Known rows, with every step that occurs:
berota > mabidiv > ziba > laso: [  9  14  24  -5  24 -22  21   6 -38  31 -13   9   1   0  29  27 -16 -13
   0 -10   2  17   7   8   5 -38]
lutore > tirum > sifik > berota > laso > ziba: [ 29   6   4 -41  -5   3 -13 -10  18   6 -17  -3  -7   7  24  -7  32   3
 -12 -28  14   2 -45  -5  18 -35]
kovab > lutore > tirum > sifik > berota: [-39 -10 -26 -39   5  -7 -22   4  23  38  16   6  -6  -4  41 -17  41  29
   5 -24  31  13 -34  -8  -4 -27]
ziba > laso: [-22  -4 -20 -13  20  -5  23  -9 -13  19  11   5 -19  -2  18  24  -6   7
  -7 -14  -6 -10   8   9  -1 -35]
tirum > lutore: [-42 -11 -44  -5 -10  -3  10 -29 -19  25  14  15   3  24  27   5  -3  17
  10  -4 -42 -36  16   1  28 -43]
berota > laso > ziba: [ 18   7  -8 -17   3   6  25 -21 -20 -12  -3   8  -7  17   4  20  -8 -13
  -9 -19 -33 -31 -10   4  22 -41]
tirum > sifik > berota: [-20 -10 -32 -10  -7 -11  -3 -20   4  21  25  -7  -6 -10  24 -19  -2  13
 -27  -8  22 -10  -4  10  17 -21]
kovab > lutore > tirum > sifik > berota > laso: [-16  -8  -9 -51  -5   2 -18   8  30  28  -7   7  11   6  42   0  40  38
  -1 -28  43   6 -59  -8  -9 -29]
tirum > lutore > berota > mabidiv > ziba: [-11  23  -9  16   4 -15  -7 -12 -24  46  -4  -5  15  25  32  18   4 -13
  -4  11  -3 -11   8  -4  36 -44]
kovab > lutore > berota > mabidiv: [-32  18 -35   7  16 -15  -8   3  -5  33  26   2   4   6   0  29   1 -14
  -8   1   9   4  -9  -2  21 -39]
laso > ziba > mabidiv: [  5   5 -10   2  31   0   5 -10 -29 -23   8  13 -25  14  -8   6  -1 -32
  -5  -5 -51  -4  12   6  40 -39]
dogo > ziba: [-33   1 -27 -23   3  12  23 -11 -25   7  25  23 -31  15   8   0 -11  -2
 -12 -16 -25 -39   4  19  30 -17]
sifik > berota: [-22  -6 -28 -28   4  13   6 -28  -8   8  13   7  -9   3  24  -9   2   2
 -24  -5  17 -29  -2   6   9 -28]
sifik > berota > laso > ziba: [ 34   7   5 -33   1  26  18 -21   2 -21 -14  -2  -8  17  18   7  -6 -15
 -20 -18   4 -32 -20  -3  19 -40]
berota > mabidiv: [-20   5 -28  -1   6 -26   5 -33 -42  24  14  23  10   2  -5  15 -20 -18
  -7   0 -17  -1   5  16  32 -34]
ziba > laso > berota > mabidiv: [  8  19  -9   2  22  -5 -12  10 -14  -1  -2  -4  10   3   5  42 -27 -24
  -9   5  -8  21  -1  13   8 -32]
ziba > mabidiv > berota: [-25   6 -32   7  25 -16   7 -15 -34  -4 -16  13   1  15   3   7 -11 -14
 -16   1   9  -8 -33  10  31 -27]
berota > lutore: [-36  -1 -23   4  -6  13   0 -28 -30  20  16  16   0   2  11   0   7  27
  11 -15 -34  -8  12   8  22 -34]
dogo > ziba > laso > berota: [ -7  14 -10 -17  21  32   8  30   0 -19   9  -7 -37  16  19  26 -17  -7
 -14 -12 -11 -20   0  18   5 -15]
berota > lutore > tirum > sifik: [-39  -3 -22  -3  -5 -15 -35 -21 -14  50  13  14  -1  -5  15 -13  44  46
  22 -24 -20  24  -9   6  21 -30]
sifik > tirum > lutore: [-51   2 -37 -28  -6  11   3 -28  -4  18  16  13  -2  34  18  -1  23  20
   5  -8 -26 -33  27 -21  31 -32]
ziba > laso > berota > lutore > tirum > sifik: [-12  10  -3   1  11   5 -47  18  12  25  -3 -13  -1  -5  30  12  37  40
  19 -20  -9  46 -18   4  -1 -28]
sifik > tirum: [-49   5 -34 -34  10   6   3 -31 -14   9  29  16 -13  14  -6  -3  23   8
 -17 -12  -7 -26  19  -6  16 -18]
sifik > berota > laso: [  3   1  -9 -38  -7  22   9 -26  -2  -1  -8   9  11  10  24   6   0   9
 -26 -12  26 -33 -28   7   5 -30]
lutore > berota > mabidiv: [-18  21 -35  14  13 -22 -15 -23 -20  33  21   3   4   3 -14  23  -1 -23
 -26  10   8  -6   1  12  34 -33]

Rows:
[ 48   7  19  -5  11   5  -6   3   8 -31 -13  -9  -6   9   8  -2  -2 -16
 -26 -12   0   9 -31   4  38 -34] => tirum > sifik > berota > laso > ziba > mabidiv
[-14  23  17 -27  16  50 -30  30   2   5 -16   4 -26  16  26  16  33  26
  22 -27 -16  14 -16   4   7 -20] => dogo > ziba > laso > berota > lutore > tirum
[  6  15 -16  10  33  -9  19  -6 -30 -25 -20   1 -18  21  -2   9 -16 -39
 -12  -4 -10  -8 -24   1  41 -37] => laso > ziba > mabidiv > berota
[ -7  13 -30   3  10  -9 -21  -9 -32  -1  11   6  17   8  -3  24 -24 -31
 -14  12 -18   4   1  18  22 -26] => laso > berota > mabidiv
[ -3  19  32 -22  27  28 -33  23 -16  22 -33  -3  -3  12  53  14  46  24
  24 -19  -2  25 -10  -4 -19 -30] => mabidiv > ziba > laso > berota > lutore > tirum
[ -5   5 -15 -18   2  -1  -4 -30 -19  14   5  13   8   0   9   1 -16 -19
 -18   1  17  -1  -4   8  28 -32] => sifik > berota > mabidiv
[  6  23   5  26  23   6   4  -5 -35 -26 -29  -1  -8  20  -1   0  -1 -12
  13 -15 -28  13 -19  -4  52 -43] => laso > ziba > mabidiv > berota > lutore
[ 27  11   9  -8  22  10   6  -8 -23 -33 -13  15  -4  23  -5  21  -4 -24
  -6  -7 -40 -11 -18   6  36 -44] => berota > laso > ziba > mabidiv
[-27  13 -30 -12   9   5   3   5  12  17  11  -3   4  17  14  36  16  14
 -15 -10  23 -30 -32  -3  -4 -36] => kovab > lutore > berota > laso
[ 12  31  16   8  30 -21   2   9 -19  38  -7 -13  -8   2  21  32   0 -23
 -22  -2  29  12  -1   4   5 -37] => lutore > berota > mabidiv > ziba > laso
[-32  16  -4  -3  23   4 -29 -13 -34  16 -38  23   8  17  10  -7  40  19
  19 -12   7  24 -49  -1  30 -35] => ziba > mabidiv > berota > lutore > tirum
[-12  15 -33  -6   4   3  -1 -22  -3  17   8  -4   3  15   3  31  11   2
 -34  -3  20 -38 -28  10   8 -32] => lutore > berota > laso
[-43  13 -24 -14   1  -3 -12 -27 -30  37 -26  15   8  13  19  -5  36  29
  17 -23  14   3 -41  -4  17 -32] => mabidiv > berota > lutore > tirum
[ 11  25   5  -8  16  13  -3  30  -9 -12  -1   0 -17  13   5  35 -34 -29
 -10  -8  -9   9  -3  17  23 -19] => dogo > ziba > laso > berota > mabidiv
[-55 -13 -38 -25   7 -29 -11   3   2  48  23  19  -3  -3  24   0  37  31
  17 -23  -1  12 -24  -1   0 -27] => kovab > lutore > tirum > sifik
[-40   6 -53   9  -5   0  -7 -23  -1  32  18  -9  -3  27  21  15  14   7
  -6   7 -10 -40   7  -3  29 -43] => tirum > lutore > berota
[-20  23   3  11  12  21   5   9 -34 -12 -24  16 -14  23   6  -5  -5   6
   6 -15  -5  -2 -34  10  51 -20] => dogo > ziba > mabidiv > berota > lutore
[ -8   3 -13 -22  -3 -25 -33 -22  -2  47   4  13   7  -9  17 -14  21   0
 -11  -9  28  30 -29   7  29 -27] => lutore > tirum > sifik > berota > mabidiv
[-23  35   0  -8   8  -4 -15 -11 -12  39  -2  -5  11  36  21  10  30 -12
 -12   5  13  -8  18 -26  38 -33] => sifik > tirum > lutore > berota > mabidiv > ziba
[-29  24 -29 -23  -7  23 -13 -18  19  14   2  -9  10  45  11  24  34  20
 -17  -5  14 -41  -9 -22  29 -35] => sifik > tirum > lutore > berota > laso
[-28   2  -1 -37   0  32 -32 -29  -7  29 -10  16   0   6  32 -20  52  34
  15 -20  12   6 -18  -6  14 -35] => sifik > berota > lutore > tirum
[ -7   3  11 -19  22 -10  30   2 -27  25  -5   2 -17   3  42  16   1   5
  -8 -17   4 -14   9   6 -13 -32] => mabidiv > ziba > laso
[ 23  16  36 -23  18  -1  15   2 -15  23 -23  -3   1  -4  48  13 -12 -17
 -14 -10  37  12  -3   0   3 -36] => sifik > berota > mabidiv > ziba > laso
[-24  16 -40  21  -5 -15 -17 -22 -12  39  13  -2  14  24   7  24  -1  -9
  -5  13 -13 -14   6  -2  47 -46] => tirum > lutore > berota > mabidiv
[ -7  28  15   0  35 -15   8  33  -5  39  -1 -14  -4   3  34  40   4 -14
  -1  -9  35  19  -5  -9  -6 -42] => kovab > lutore > berota > mabidiv > ziba > laso
[ -3  -4  -9 -46 -10  -6 -21 -17  15  28 -11   8  10   3  29  -8  32  29
 -19 -20  43  -1 -53   5   4 -25] => lutore > tirum > sifik > berota > laso
[  3  32 -15 -19  -3  27  -3 -12  27  -2  -4 -21  -7  51   3  25  34  -1
 -12 -11 -13 -38  -1 -33  41 -43] => sifik > tirum > lutore > berota > laso > ziba
[  5  27  14  15  14 -18   1  11  -8  44 -18 -17   6  20  41  35   3 -10
   1   3  12   5   4  -9  22 -50] => tirum > lutore > berota > mabidiv > ziba > laso
[  2  21   3 -13  14  11  23   9 -28 -25 -37  17  -5  34   4  17 -20 -12
 -19 -13  22 -24 -67  16  37 -19] => dogo > ziba > mabidiv > berota > laso
[-17  -2 -13   7 -15   8 -16 -20   3  22  19  -8   2 -10  27 -24   9  37
  -6 -17   3   8  -1   5  25 -28] => tirum > sifik > berota > lutore
[-18  13 -35  -2 -13   8  -1 -19   4  23  -2  -6  14  35  23  31  14  15
 -13   2   0 -44 -22  -2  22 -45] => tirum > lutore > berota > laso
[-20  26  -5   2  21 -19  -4  15 -22  41  11   0   6   7  27  21   3 -18
  -7   1  22   3  -5  -5   8 -35] => kovab > lutore > berota > mabidiv > ziba
[ 16  24   1   1  34  19  -3  26  11 -24  -6  -8 -13  26   1  35  17 -25
 -10  -6  -8  -6 -33 -12  24 -46] => kovab > lutore > berota > laso > ziba > mabidiv
[ 25  22  -3  16  13  17 -11   1   2 -17 -20 -11  -3  43   8  32  13 -19
  -3   5 -31 -21 -21 -11  49 -56] => tirum > lutore > berota > laso > ziba > mabidiv
